Each row comes from the steps of one walk. Every step used is in the known rows, and no mark comes twice. Write the walk behind each row, first mark first.
Known rows:
dodi-perudu: [-2.075  1.124  3.177 -0.384  3.478  4.371  0.082 -0.788 -1.793 -1.129
  2.013 -2.929 -1.786  5.023 -2.739 -0.062  3.130 -3.031  0.581 -2.055]
fubukab-perudu-nubi-guda: [-3.185  1.203  0.842  0.038  2.556  3.807 -4.231 -0.524 -1.379  0.165
  1.881 -2.123 -3.476  4.562 -1.563 -0.329  0.589 -2.403  2.388 -2.522]
talo-vebe: [-3.772 -0.509  0.679 -0.439  4.165  4.009  1.790  0.236 -1.261  0.661
  2.520 -0.950 -0.198  6.172 -3.152  0.096  0.667 -0.972  0.617 -0.826]
dotil-befef-fubukab-perudu-nubi-guda-talo: [-0.257  1.755  4.897  0.532  4.016  3.956 -4.610  1.050  1.035  0.369
  0.198 -2.147 -4.055  1.062 -0.705 -2.075  3.261 -0.667  0.698 -5.027]
vebe-dodi: [-1.884  1.076  2.845  0.983  3.697  4.412  1.620 -1.245 -1.557 -2.017
 -0.289 -1.386 -1.181  4.259 -2.594 -2.901  2.990 -1.775  1.829 -1.934]
nubi-perudu: [-1.637  0.035  3.133 -0.641  2.932  4.132 -1.532 -0.265 -0.410 -0.636
  1.098 -1.907 -2.902  2.467 -0.852  1.103  1.850 -2.473  0.874 -1.910]
perudu-nubi-guda: [-3.052  0.501  1.669 -0.458  3.271  3.586 -3.905  1.263 -2.758 -0.185
  2.562 -1.789 -3.572  4.688 -1.015 -1.297 -1.473 -1.615  0.955 -1.262]
guda-talo: [ 0.839  0.160  4.374  0.155  7.315  5.721 -0.389 -0.631 -1.204  1.060
  1.652 -0.605 -0.663  2.818 -0.884 -1.534  3.667 -1.709  0.712 -2.610]
befef-fubukab-perudu-nubi-guda-talo: [-0.358  2.263  3.178 -0.405  5.124  4.668 -2.453 -0.622  0.690  1.015
  0.942 -1.930 -3.616  0.739 -0.745 -0.621  2.622 -0.916  1.033 -3.528]
nubi-guda-talo-vebe-dodi-perudu-fubukab: [ 0.153  2.515  1.497  0.693 -0.557  2.998  3.950 -1.076  0.938 -0.911
 -0.528 -3.104 -2.710  2.943 -1.595 -3.500  1.970 -1.697  4.322 -1.540]
perudu-fubukab: [-1.573  0.216  4.705 -0.737  4.812  6.105  1.774  2.115 -2.325 -0.105
  0.783 -0.882 -1.500  3.539 -2.887 -1.364  0.073 -0.980  1.600 -2.434]
befef-fubukab: [-2.924  1.545  4.567 -1.499  6.753  5.810  1.809  1.357 -1.131 -1.159
  1.420 -1.126 -2.532  2.247 -3.500  0.145  1.392  0.108 -1.249 -2.847]
talo-vebe-dodi-perudu-fubukab-befef-dotil: [ 0.617  2.362  2.395  0.955 -1.710  2.098  3.119  0.042 -1.019 -1.412
 -0.240 -3.514 -0.721  3.441 -6.384 -2.448  0.831 -2.507  5.067 -1.787]
fubukab-perudu-nubi-guda-talo: [-0.073  1.211  2.312  0.417  4.394  4.387 -3.805 -1.459 -0.236  1.627
  1.597 -1.574 -2.618  2.609 -0.042 -1.224  2.698 -2.250  2.348 -2.963]
fubukab-befef-talo-vebe: [ 0.010  1.021  3.760  0.712  2.863  1.458  1.829  1.560 -0.855 -0.484
  2.495 -1.059  0.012  4.112 -2.529 -0.587  0.669 -1.722  1.215 -0.181]
befef-talo-vebe-dodi-perudu-nubi-guda: [-1.318  2.889  0.737  0.280 -0.951 -0.141 -0.931 -0.777 -0.208 -1.332
  1.575 -4.007 -4.005  3.976 -0.233 -1.812  0.162 -2.276  1.181  0.348]
nubi-guda-talo-vebe-dodi-perudu: [-0.721  2.465 -0.245  1.233 -0.177  1.914  2.439 -3.308  1.070 -1.396
  0.608 -3.375 -2.389  4.319 -1.369 -2.801  3.738 -2.537  3.097 -1.058]
nubi-guda-talo: [ 0.619  1.187  2.049  0.366  5.578  4.664 -0.855 -0.959 -0.903  0.045
  2.331 -1.003 -3.001  3.226 -0.087 -2.381  2.131 -2.171  1.742 -2.337]
nubi-guda-talo-vebe: [-1.123  0.447 -0.312  0.176  3.840  3.430  1.120 -1.018  0.116  1.063
  2.789 -1.090 -1.760  4.696 -1.025 -1.489  1.209 -1.344  1.864 -1.038]
befef-talo-vebe-dodi: [-0.948  1.934  1.826  0.745  2.806  1.678  3.382 -1.416  0.026 -1.511
  0.596 -1.523 -1.014  4.019 -1.577 -2.144  2.194 -1.382  0.833 -0.010]
dodi-perudu-fubukab-befef-talo-vebe: [ 0.724  1.946  4.739  0.355  0.538  1.359  3.245  2.200 -0.184 -0.743
  1.506 -2.469 -0.675  3.164 -2.849 -0.756  0.511 -2.023  2.345 -0.344]
dotil-befef-fubukab: [-2.677  0.828  6.554 -0.371  5.446  4.917 -0.602  3.471 -0.801 -2.066
  0.317 -1.471 -3.096  2.641 -3.442 -1.396  2.315  0.520 -1.854 -4.653]

Which walk is each row?
[-1.142  0.946  0.554  1.220  1.664  2.317  0.032 -1.263  0.205  0.498
  0.079 -1.935 -1.560  3.669 -0.436 -3.283  1.266 -0.708  2.758 -0.580] : perudu-nubi-guda-talo-vebe-dodi
[ 0.455  2.944  3.498  1.815 -0.975  0.351  2.995 -0.958  0.271 -2.658
  0.281 -3.474 -0.662  3.804 -2.739 -2.243  3.326 -2.878  2.680 -0.369] : fubukab-befef-talo-vebe-dodi-perudu
[-0.594  1.335  3.561  1.716  1.560  0.935  1.409  0.331  0.284 -2.202
 -0.389 -1.779 -1.462  4.182 -1.648 -3.552  2.897 -1.002  0.258 -1.523] : dotil-befef-talo-vebe-dodi
[-3.395  1.613 -0.422  0.514 -1.334  1.248 -1.289 -0.946 -0.772 -1.124
  1.152 -3.713 -3.383  5.319 -1.476 -1.846 -0.049 -1.892  2.319 -0.265] : talo-vebe-dodi-perudu-nubi-guda
[ 0.560  2.176  2.744  1.035  1.822  2.737 -2.313 -1.715 -0.304 -0.206
  0.274 -3.289 -3.161  2.396  0.472 -3.349  2.868 -2.365  2.315 -1.717] : vebe-dodi-perudu-nubi-guda-talo
[ 1.283  2.184  4.272  1.412 -1.431  0.547  3.546  0.931  1.559 -2.020
 -1.621 -2.273 -1.469  0.955 -1.394 -2.122  0.939 -1.630  3.902 -0.294] : nubi-perudu-fubukab-befef-talo-vebe-dodi
[-3.138  0.586  0.602  0.925  2.273  3.299  3.094 -1.451 -0.602 -1.049
  0.114 -1.412 -0.237  5.418 -3.029 -2.178  1.950 -0.889  2.071 -0.800] : talo-vebe-dodi
[ 0.947  1.208  4.499  0.095  2.692  4.420  0.514  2.027 -2.931 -0.518
  1.133 -1.609 -1.001  2.867 -5.857 -1.697 -0.354 -2.347  3.734 -2.845] : perudu-fubukab-befef-dotil
[-3.469  1.273  4.582 -1.141  5.286  5.363 -2.191  0.596 -0.518  0.981
  0.478 -1.985 -1.881  2.039 -3.160  1.435  2.175 -0.438 -0.121 -3.595] : befef-fubukab-perudu-nubi
[-2.862  0.185  3.539 -0.143  4.488  5.039 -3.733 -0.345 -1.577  1.541
  1.021 -1.788 -0.702  4.106 -2.357  0.835  2.375 -1.923  1.222 -2.956] : fubukab-perudu-nubi
[ 0.132  2.875  3.609  0.113  0.199  2.191  4.795 -0.165  0.316 -1.424
 -0.433 -3.161 -1.985  2.777 -2.193 -2.172  1.923 -1.679  2.000 -0.680] : befef-talo-vebe-dodi-perudu-fubukab
[-0.707  0.806  3.076  0.712  1.252  2.522 -0.835 -1.249 -0.096  1.163
 -0.378 -3.424 -0.389  3.445 -1.086 -1.783  3.105 -1.367  1.333 -0.869] : guda-talo-vebe-dodi-perudu-nubi
[-0.676  2.740  1.911  0.697  0.600  1.123  3.292 -2.363  0.451 -1.988
  0.677 -3.460 -1.637  4.194 -1.862 -1.543  3.670 -2.605  0.903 -0.261] : befef-talo-vebe-dodi-perudu
[-0.226  0.322  6.562  0.852  2.899  4.810  1.495  3.604 -2.445 -1.154
  0.332 -0.804 -0.193  3.098 -4.140 -2.307 -0.091 -1.396  3.989 -2.506] : perudu-fubukab-befef
[ 2.855  2.025  7.726  0.321  1.806  2.155  0.561  2.920 -0.290 -1.558
  0.296 -1.784 -2.465 -0.184 -0.954 -0.881  0.616 -2.489  2.400 -1.425] : nubi-perudu-fubukab-befef-talo
[-0.745  1.595  4.486  1.695 -1.661  2.603  4.029  1.588 -0.452 -1.959
 -1.138 -2.758  0.139  3.743 -4.536 -2.953  1.203 -1.723  5.249 -1.474] : talo-vebe-dodi-perudu-fubukab-befef
[ 1.585  1.307  4.315 -0.098  0.633  3.502 -0.424  1.598 -1.258 -0.621
  0.423 -2.424 -2.275  1.208 -4.490 -0.374 -0.234 -2.913  4.083 -2.657] : nubi-perudu-fubukab-befef-dotil
[ 0.672  2.138  4.342  1.612  0.608  1.455  4.519  1.233 -0.009 -1.860
 -0.841 -1.468 -0.306  2.548 -2.700 -3.525  0.871 -1.113  3.497 -0.301] : perudu-fubukab-befef-talo-vebe-dodi
[ 0.405  0.325  6.479  0.560  0.516  3.930  0.157  3.284 -0.714 -1.126
 -0.483 -1.743 -1.499  1.330 -2.578 -0.857  0.099 -1.976  4.352 -2.359] : nubi-perudu-fubukab-befef
